Each row comes from the steps of one path. Every step used is in the known rows, and no mark comes twice. Write the path behind each row, first mark first.
Known rows:
pufe-dizep-kikam-valin-sarid: [ 27   3 -12 -59   4  -7  -5   8   2   2  13  -4   9   9 -14   4  -2  -4
 -32  -3   4 -36  -2   4   3   2 -17  34  -1  -4 -13   7  -4 -22]
valin-sarid: [ 14  -2  -5  23   3   0   0  -2  -3   7  10   1  10  16   6 -19   2   4
 -13   1 -35   0   5  -5  -1   0  -1  22 -12  -4  -7 -13  -1  -7]
vodil-pufe-dizep-kikam: [-19  10   0 -47   4  -2 -10   1   6   2  22   4   1  18 -20   1  -6 -11
 -24  -2  16  -8 -10  13 -12  -8  19 -13  13   7   0 -21  -5   3]
pufe-dizep-linoduz-fakimek-sarid-valin: [ 25 -17  -8  39 -10   5  -2   4  13  -4   5  11  -2  -8  16  38 -10 -18
  50   1  29   1   6  -7  -4  10   7 -16   9   8  -3  21   6  -6]
poken-pufe-dizep-kikam-valin-pofib: [-14   7   8 -68   8  -1   1   7  -4   9  -4  -2  -9   0 -15  15   0 -17
 -13  -5   4 -21  -2  13   6 -12  -7  -2   7 -11 -15 -18  -7 -20]
valin-sarid-kikam-lisufu: [ 16  23  11   3   5  -6  -2  -3  -3   8  23 -16  16   7 -16 -41  15 -12
  -2  -2 -12  14   3   1  14  10  -4  22  21  -6  -4  31  -5 -14]
valin-sarid-fakimek-linoduz-pufe: [ 12 -25   4  33  -6  -6  -1  -1  -6 -10 -15  -6  -2  28 -16   8   4   8
  -8   0 -51 -31   7 -11   3  -2  -1  24 -35  -4   4 -12  -2   4]
sarid-fakimek: [-17   0 -10  27   8  -2   7  -3  -3  -1 -14  -5 -20   0  -3 -26   7  -4
   6   5 -31  32   3   0 -12  21  -3  -7  -6   7  -5   0   4  31]
kikam-valin-sarid: [ 20   4 -26 -10   6  -3   2  -3  -4   3   6  -9   9   9  14 -27   1   1
  -9  -1 -13 -12   6  -5   0   5 -19  35 -19  -6 -10  -2   3 -27]
poken-pufe-ruro: [ -9   4  32  18   1   7  -1  -1 -19  17   0  -2  -5  17 -11  32   3   6
   8   8  -1  24   1   7   4   2  -5 -51 -14  -9   4  -2  -1  -7]
vodil-pufe-dizep: [  0   7 -15  -5  -2  -2  -9  -1   7   7  19  -2 -12  36   6 -16  -9 -20
 -13   2   7   8  -2  13  -9  -6  25 -26   7   5   0 -22  -1  -4]
pufe-dizep-kikam: [ -2  10  12 -27   5   2  -9   8   4   5  10   3   3  -2 -24   4   1   2
 -29   0   4   5  -9   9   2  -4   4  -3  18   4 -10   6  -3  10]
dizep-linoduz-pufe: [-43 -15  11  -1  -4  -4   2 -14  -2  -7   4   0  16 -11  -4   6   8  12
  14   3 -12 -20   2  -1   4 -18  20  -8 -12  -2   6 -38   7   3]
ruro-pufe-dizep-linoduz: [ -1  -7   1   2  -5  -5   1   2  10  -2  14   7  -7 -11   8  25 -10   0
   3  -6   6  18   1  -2  32 -13  20 -24  -1  -1   3 -36   5   9]
valin-kikam-sarid-fakimek-linoduz: [ -8  -2  11 -15   6 -11  11   1 -12  -9 -19   1 -10  -6  20 -12 -13  14
 -30  -1 -45 -20   0 -10  10  17 -10   8  -2   0  10  -3  -1  34]
linoduz-fakimek: [  7   8 -19  29   3   4   2   3   5   0   0  -3  -9 -13   4 -20   6   0
  17   6 -23  26   2  -3 -16   1 -10  -1  -9  -3  -1  12  -4  -6]
kikam-sarid-fakimek: [ -9   0 -13  20   3  -3  13  -7   0   2 -27 -11 -19  -5  19 -37   1   0
  -7   6 -33   4   5   2 -17  19   0 -14  -4   6   8  -7   1  27]
sarid-fakimek-linoduz-pufe-dizep-kikam: [ -7 -14  19 -19  -4  -6  -9   8  -1 -13 -17  -4 -10  10 -43  31   4   8
 -24   0  -7 -29  -7   1   6  -7   3  -1  -6   3   3   8  -2  27]
ruro-pufe: [ -3   9  -6  27   3   6   5   0   1   3   8   1  -7  -8   3 -12   0  11
   7  -6 -11  57   1  -4  15 -11   0   1  -9  -2   3 -17   2  -1]
dizep-pufe-ruro: [-16   2  20  22  -7  -1   2  -3 -24  12  16   8   3   1 -10   0   7   7
   6   3   9  13   0  -5  -4  19   2 -32 -22  -2   4  15   2 -12]
vodil-pufe: [-22  11 -16   4   6   0  -2 -10  -1   4  14  -1  -2  19   7 -34  -5  -8
  -1   2   1  17  -2   7 -13  -1  18 -10  -5   6   1 -28   2  -4]
linoduz-fakimek-sarid-kikam-valin: [ 17  22 -27  13  -1  11  -1   1   0  -9 -13   0  12 -36 -10 -19  13  -2
  31   1  44  20   0  -4 -13   0 -30  16  13  -7  -1  36   0 -42]
linoduz-pufe-dizep-kikam-sarid: [ -9  -4  16 -46 -11   2  -3  -1   8   6  -5  -8   2   5  -9   8   1  10
 -31   1  -5 -45  -5  14 -10 -25  14  -7   8  -3  12 -10  -8   1]
ruro-pufe-dizep-kikam: [  5   9   7 -25   1   4  -4  10   8   3  12   7  -7 -12 -26  21  -4   8
 -15  -9   8  31  -7   4  15 -17   3  -3   8   0  -1  -7  -5   8]
ruro-pufe-dizep-linoduz-fakimek-sarid: [ 39 -12 -15  29 -15   1   1   8  13 -10   1  13  -4 -34   6  44 -18  -7
  37  -7  -2  -2   6  -6   9 -10  11 -29   4  -2   3 -18  -1 -27]
valin-kikam-lisufu: [ -1  22  15 -38  13 -13   6   0 -14   6  25 -10   2  -4   4 -30  -1  -9
  -2  -5 -56   9  -1   6  10  14   0   8  24   1  -9  28  -2  11]
dizep-kikam-sarid-fakimek: [-24   2   1 -22   8  -3  13  -8  -1  -2 -24  -7  -8 -23  -9 -23   3  11
 -18   2 -17 -17  -2   2 -22  16  -6  -3   2   7   7  -3  -2  33]
poken-pufe: [-15  10  10  19  10   6   6  -1  -8   9  -7  -6  -1  12 -10  -3   4  -1
  10   4 -24  41   5   7   6 -14   0 -26  -2  -6  -6 -23  -2  -3]
kikam-valin: [ -5  15 -23 -10  10  -2   2  -4  -7   1  -2  -9   3  -5  13 -38   3   2
   2   3  14  12   0   0   2   4 -14  16  -7   0  -9   6   8 -14]
linoduz-fakimek-sarid-valin-kikam: [  8  -2  -3  23   3  10   7   6  -1  -1  10  16  -1 -12  14  24  -3  -3
  40  -4  -9  35   4  -9 -22  11 -19  21   4   4  -2  42  -3   2]
vodil-pufe-dizep-linoduz: [-23  -6  -8 -20  -3 -11  -5  -8   8  -2  23   5   0  18  10   3 -13 -18
  -4   2  16 -22  -1   9   3  -2  36 -33   5   6   2 -50   5   3]
linoduz-fakimek-sarid-kikam: [ 15  17  -6  45  -4  13  -4   3   3  -4  -8   9  13 -31 -13  -9  14   2
  28   2  18  32  -1  -3 -15  -6 -12   8  17  -5   0  24  -4 -22]
linoduz-pufe-dizep-kikam: [-14  -3  19 -39  -5   2 -10   3   4   4   6  -2   3   8 -34  19   8   6
 -21   0  -2 -17  -7  13  -6 -24  11   1   6   0  -1  -2  -6   6]
dizep-kikam-valin-sarid-fakimek-linoduz: [ 13  -3 -11 -30  12 -12   3   3 -10 -17 -15  -6   7  -5 -24  -2  -1  11
 -23  -5  -5 -43  -2 -14   9  21 -34  49 -23  -1  -8  13   2  -1]
linoduz-fakimek-sarid: [ 33   5 -20  47  -4   9   1   2  -1  -3 -12   7   2 -24   6  -9  -1  -1
  29   1 -19   4   4  -4 -24   3  -9  -2   2   1  -7  13  -2 -31]
kikam-sarid: [  0   8  -6  10   2   3   5  -7  -1   6  -9  -5   2  -2  34 -41  -1  10
 -15   4 -16   0   1   2  -2   0   6  -8   2   0   6 -11   2   0]
ruro-pufe-dizep: [ 20   5  -5  18  -4   3  -1  11   9   7  11   3 -18   9   3   7  -6  -2
  -6  -5  -2  50   0   2  20 -14   9 -15   0  -1   0 -11  -2   2]

Write each row's path:
[  9   1  -3  59   2  16  -1  -4  -5   5  -1  10  13   5  17  -6   0  -1
  30  -3  33  39   2  -5  -8  10  -1   7   9  12 -11  26  10  -7] => fakimek-sarid-valin
[ -1   0  -4  40   7  -3  -1   3  -9 -11 -20  -2 -10   2  -2 -21   0   7
  -5   3 -20  14   0 -10  14  16  -7   2 -12   6  -4   5   8  22] => sarid-fakimek-linoduz
[ 14 -19 -15   0  -2 -11   2  -1  -9 -13 -20 -17  -2  23 -11  -3   2   5
  -2  -1 -29 -40   8 -11   3   4 -19  38 -40  -6   1  -4   1 -14] => kikam-valin-sarid-fakimek-linoduz-pufe
[ -5  -7   4  -3  -2  -9  -5   0   5   0  11   3   4  -4   9   6  -5  -5
  -8   3  -1 -13  -2   2  20  -4  20 -21  10   2  -6 -23   6  13] => pufe-dizep-linoduz
[  2  -9   4   0  -2  -4   3   6  10  -1  -3  -6 -15  -3  -9  40  -5 -20
  27   8 -22   8   9   5   9 -15  10 -48   1 -10   1 -27  -6  -2] => poken-pufe-dizep-linoduz-fakimek
[-19  -5   1  27  -1   7   8  -7   4  14  -1   4 -10   7  54 -35  -1  -7
   7  -4   9   5   4  -6  -9  10   7  15  -8   4   3   1   4   7] => kikam-sarid-valin-pofib
[-27  -5   3  38   4   8   1  -3   1  11  12  11 -12   8  31 -25   8 -10
  16  -5   7  32   2  -7  -4  10   6  22 -10   7  -9   8   7  10] => sarid-valin-pofib
[-6  1 14 10  7  9  3 -1 -9  5 14 21 13  0 16 17 -4  5 18 -7  6 35  1 -6
 -8  9 -9 20 13  8 -9 28  5 12] => fakimek-sarid-valin-kikam
[-16 -14   9 -39  -8  -5   6  -1   9   0 -22 -14 -16   5 -21  13   3  -2
 -21   3 -20 -42  -2  14 -25  -3   8 -17   4   3  14  -4 -10  29] => linoduz-pufe-dizep-kikam-sarid-fakimek
[ -2   4  11 -21   0   5  -1   3  10  10   5   0  -5  10   9   4  -3   0
 -15  -1  40  11  -6   5  -3   3   2   2  18   9   6  26  -1  21] => pufe-dizep-kikam-sarid-valin
[-17 -10  18 -32  -9   6  -2  -2  12   9   2  -6  -3  18  -5  20   6   2
  -7  -1  28  -9  -4   8 -12 -15  10   4   4   5  14  20  -4  14] => linoduz-pufe-dizep-kikam-sarid-valin
[-24  26 -11 -15  10   5  -3  -3  -4  -1   3  -7  11 -13 -10 -38  20   7
  -1   2  52  41  -5   0  10  -5 -19  26   7  -6  -2  17   5  -8] => sarid-kikam-valin
[ 23  -1 -18  67  -2  16   1   2   5   0  -2   7  -2  -8  13   5   2  -8
  54   0  15  39   5  -8 -23  11 -11   9  -1   7  -4  41   2 -16] => linoduz-fakimek-sarid-valin
[-14  -6  19 -14   1  -4   2   0   1   5   2  -2   1   7  -7  32  -6 -12
   5   5  -8   8   5  11  25 -15  20 -47  12  -5  -6 -43   2   6] => poken-pufe-dizep-linoduz
[ 28  -7 -25   9   7 -13   3   2  -9 -13 -18 -10  -4  12   2 -18  -5   0
 -13  -1 -15 -22   6 -15  14  21 -25  38 -28  -3  -7   5   5  -4] => kikam-valin-sarid-fakimek-linoduz
[ -3   9 -21  -4   0   2   2  -6   2 -18  -8   6  26 -56  -5  -1   7   4
  41   0  53  -7   0  -7  -3   0 -16  11  11  -7   1   9   5 -38] => dizep-linoduz-fakimek-sarid-kikam-valin
[-17   4  -2 -38  -1   4  -2  -5  12  10  17  -1  -8  28   9   5 -10 -14
 -11  -2  52   0  -7  12 -16   4  16  -6  11  11  15   0  -4  12] => vodil-pufe-dizep-kikam-sarid-valin
[-36 -22  30  -4 -12  -5  -4 -14 -12   1  12   2  12  -4  -1  38   5  21
   9   6  14 -43  -2  -1   1  -1  18 -31 -26  -3  15 -12   7   0] => dizep-linoduz-pufe-ruro
[ 31   3 -14 -51   1  -3   0  10   7   1  16  -3   0   0 -18  23  -8   2
 -22 -12   9  -6  -1  -2  17  -8 -17  34 -10  -8  -5  -5  -8 -24] => ruro-pufe-dizep-kikam-valin-sarid
[  1  22 -12   6   3  10  -4  -6  -9  -4  -8   5  28 -23  -5 -24  12   6
  10  -1  59  21  -4   0   2  -2 -18  22  22  -2  -7  17   6 -33] => fakimek-sarid-kikam-valin
[ 29 -11   0  17  -9   2   3   6   3  -4 -13   3   0 -14  -4  54 -12 -20
  40   3 -14 -16   9   6   3 -13   9 -53  14  -9  -6 -26  -4 -28] => poken-pufe-dizep-linoduz-fakimek-sarid
[ 15 -18   3  11 -16  -7  -2   4   3  -6 -32 -14 -23  28   7   3  -8   0
 -22   4 -26 -40   2   3   5  -6  13 -18  -8   0  17  -5  -2  14] => kikam-sarid-fakimek-linoduz-pufe-dizep
[ -1  -7   2  56  -1  13   0  -6  -6   8   0  20   5   1  33 -11   0 -10
  27  -9  17  10   3  -6 -14  10   6  18   2   9 -15   7   8 -12] => fakimek-sarid-valin-pofib
[  9  -4  24 -40 -12  -1 -10   5   1  -6 -11  -3  10   9  -8  14  -6  16
 -42  -3   8 -62  -9   3  15 -28  13   3   5  -4  14  -2  -7  -7] => fakimek-linoduz-pufe-dizep-kikam-sarid
[-25   9  10 -14   7   7   6  -6   4   7   0   0   8  -7   9 -13   3  13
  -3  -2  36  16  -4  -2  -5   7  -6  17   4   8   7  20   3  21] => dizep-kikam-sarid-valin
[ 24 -12  -4  44   3  -7   1   4  -8  -9 -12  -1  -4  20  -3  -8  -3   5
 -17   0 -45 -16   6 -15  12  17 -11  24 -23   0  -5  -3   1  12] => valin-sarid-fakimek-linoduz
[-15   8  11 -30   6  -3   9  -5  -5   6   4   4   2  -9  29 -22  -6  13
 -28  -1 -42  -4   0   0  -1  -1  -2   9  10  -3   8 -10  -4  18] => valin-kikam-sarid
[-22  -1   4 -26   8  -7  18  -5  -5   1 -13  -4 -17  -8  20 -17  -5   6
 -18   1 -58  -2   4   1 -15  19  -7  -1   2   3   9  -6  -4  45] => valin-kikam-sarid-fakimek
[  0  -8   5   1 -10   1  -9   3   5   7   5  -7  -8  30  -6   5   6  -3
 -10   4 -14   1   0  11  -4 -23  15 -12  -1  -1   0  -5  -3   0] => linoduz-pufe-dizep
[ -5   4  -1  25  -5   6  -1  -4   4 -14  -3  14  25 -51 -10   7   9   6
  37   1  31  -1   1  -8  -1  -4  -1  -3  18  -5   3   1   2 -20] => dizep-linoduz-fakimek-sarid-kikam
[ -9 -18  26  31 -11  -3  -7  -1 -19  -5 -18  -6 -12  20 -18  28   5  18
  -1   5  -2 -25  -3  -7   0  14  -4 -23 -36   1  16  21   3  15] => sarid-fakimek-linoduz-pufe-ruro
[-30   4  16  -9  14   3   5   1  -5   6  26  11  -2   8  13   4   3   5
   8  -3  -2  55  -1  -5   0   9 -10  22   1   5  -2  26   3  36] => sarid-valin-kikam
[ 33 -10 -11  22 -12  -2  -3   4   7 -10  -3  10   2 -26   9  26 -12 -13
  23   2  -7 -33   4  -1  -5  -1  10 -25  13   1  -7  -8   2 -21] => pufe-dizep-linoduz-fakimek-sarid
[ 12   5 -24 -74   4 -10  -6   0   4   1  25  -3   7  26 -17   4 -10 -17
 -29  -4  20 -44  -4  10 -13  -4  -3  22  -4  -1  -5 -17  -8 -27] => vodil-pufe-dizep-kikam-valin-sarid
[  9  -9 -10   5  -6  -8  -1   7  14  -5   8  -1 -13 -13   7  10  -5 -13
  15   7  -9  -8   3   0   5  -2  10 -22   1  -1  -1 -10   1   4] => pufe-dizep-linoduz-fakimek
[ 17  -1   2  16 -12   3  -7   6  12  -9   2  15  15 -31 -12  25   3  -7
  23   2  34  -8   0  -1   4  -7   6 -18  29  -4   0   5  -1 -15] => pufe-dizep-linoduz-fakimek-sarid-kikam
[  5   1   6 -59  -3  -4 -14   9  -4 -10  -5  -7  14   8 -27  19  -1  11
 -26  -3  36 -46 -10   2  20 -23  -6  25  -7  -4  -1  11   0 -22] => fakimek-linoduz-pufe-dizep-kikam-valin
[ -3   9   8  19   3   4  -4  -1   1   5  14   4  19   6 -13 -20  18   8
 -15   0   1  25   1  -4   7  -6  -8  30   4  -9   0   0  -5  -2] => valin-sarid-kikam
[ -8   3  -5  29   3   9   7  -8   2  10  -1  -6  -5   9  37 -28   2   4
  10   1  22  34   3  -3  -5   8   0   3  -2   8   9  16   6  13] => kikam-sarid-valin
[ 12  -1   9 -21  -1  -8  -2   7   0  -9 -26  -4 -11  -2  -8   0 -12   5
 -41  -1  -2 -40  -7  -1  12  12   0  -8  10   4   6   7  -3  27] => pufe-dizep-kikam-sarid-fakimek-linoduz
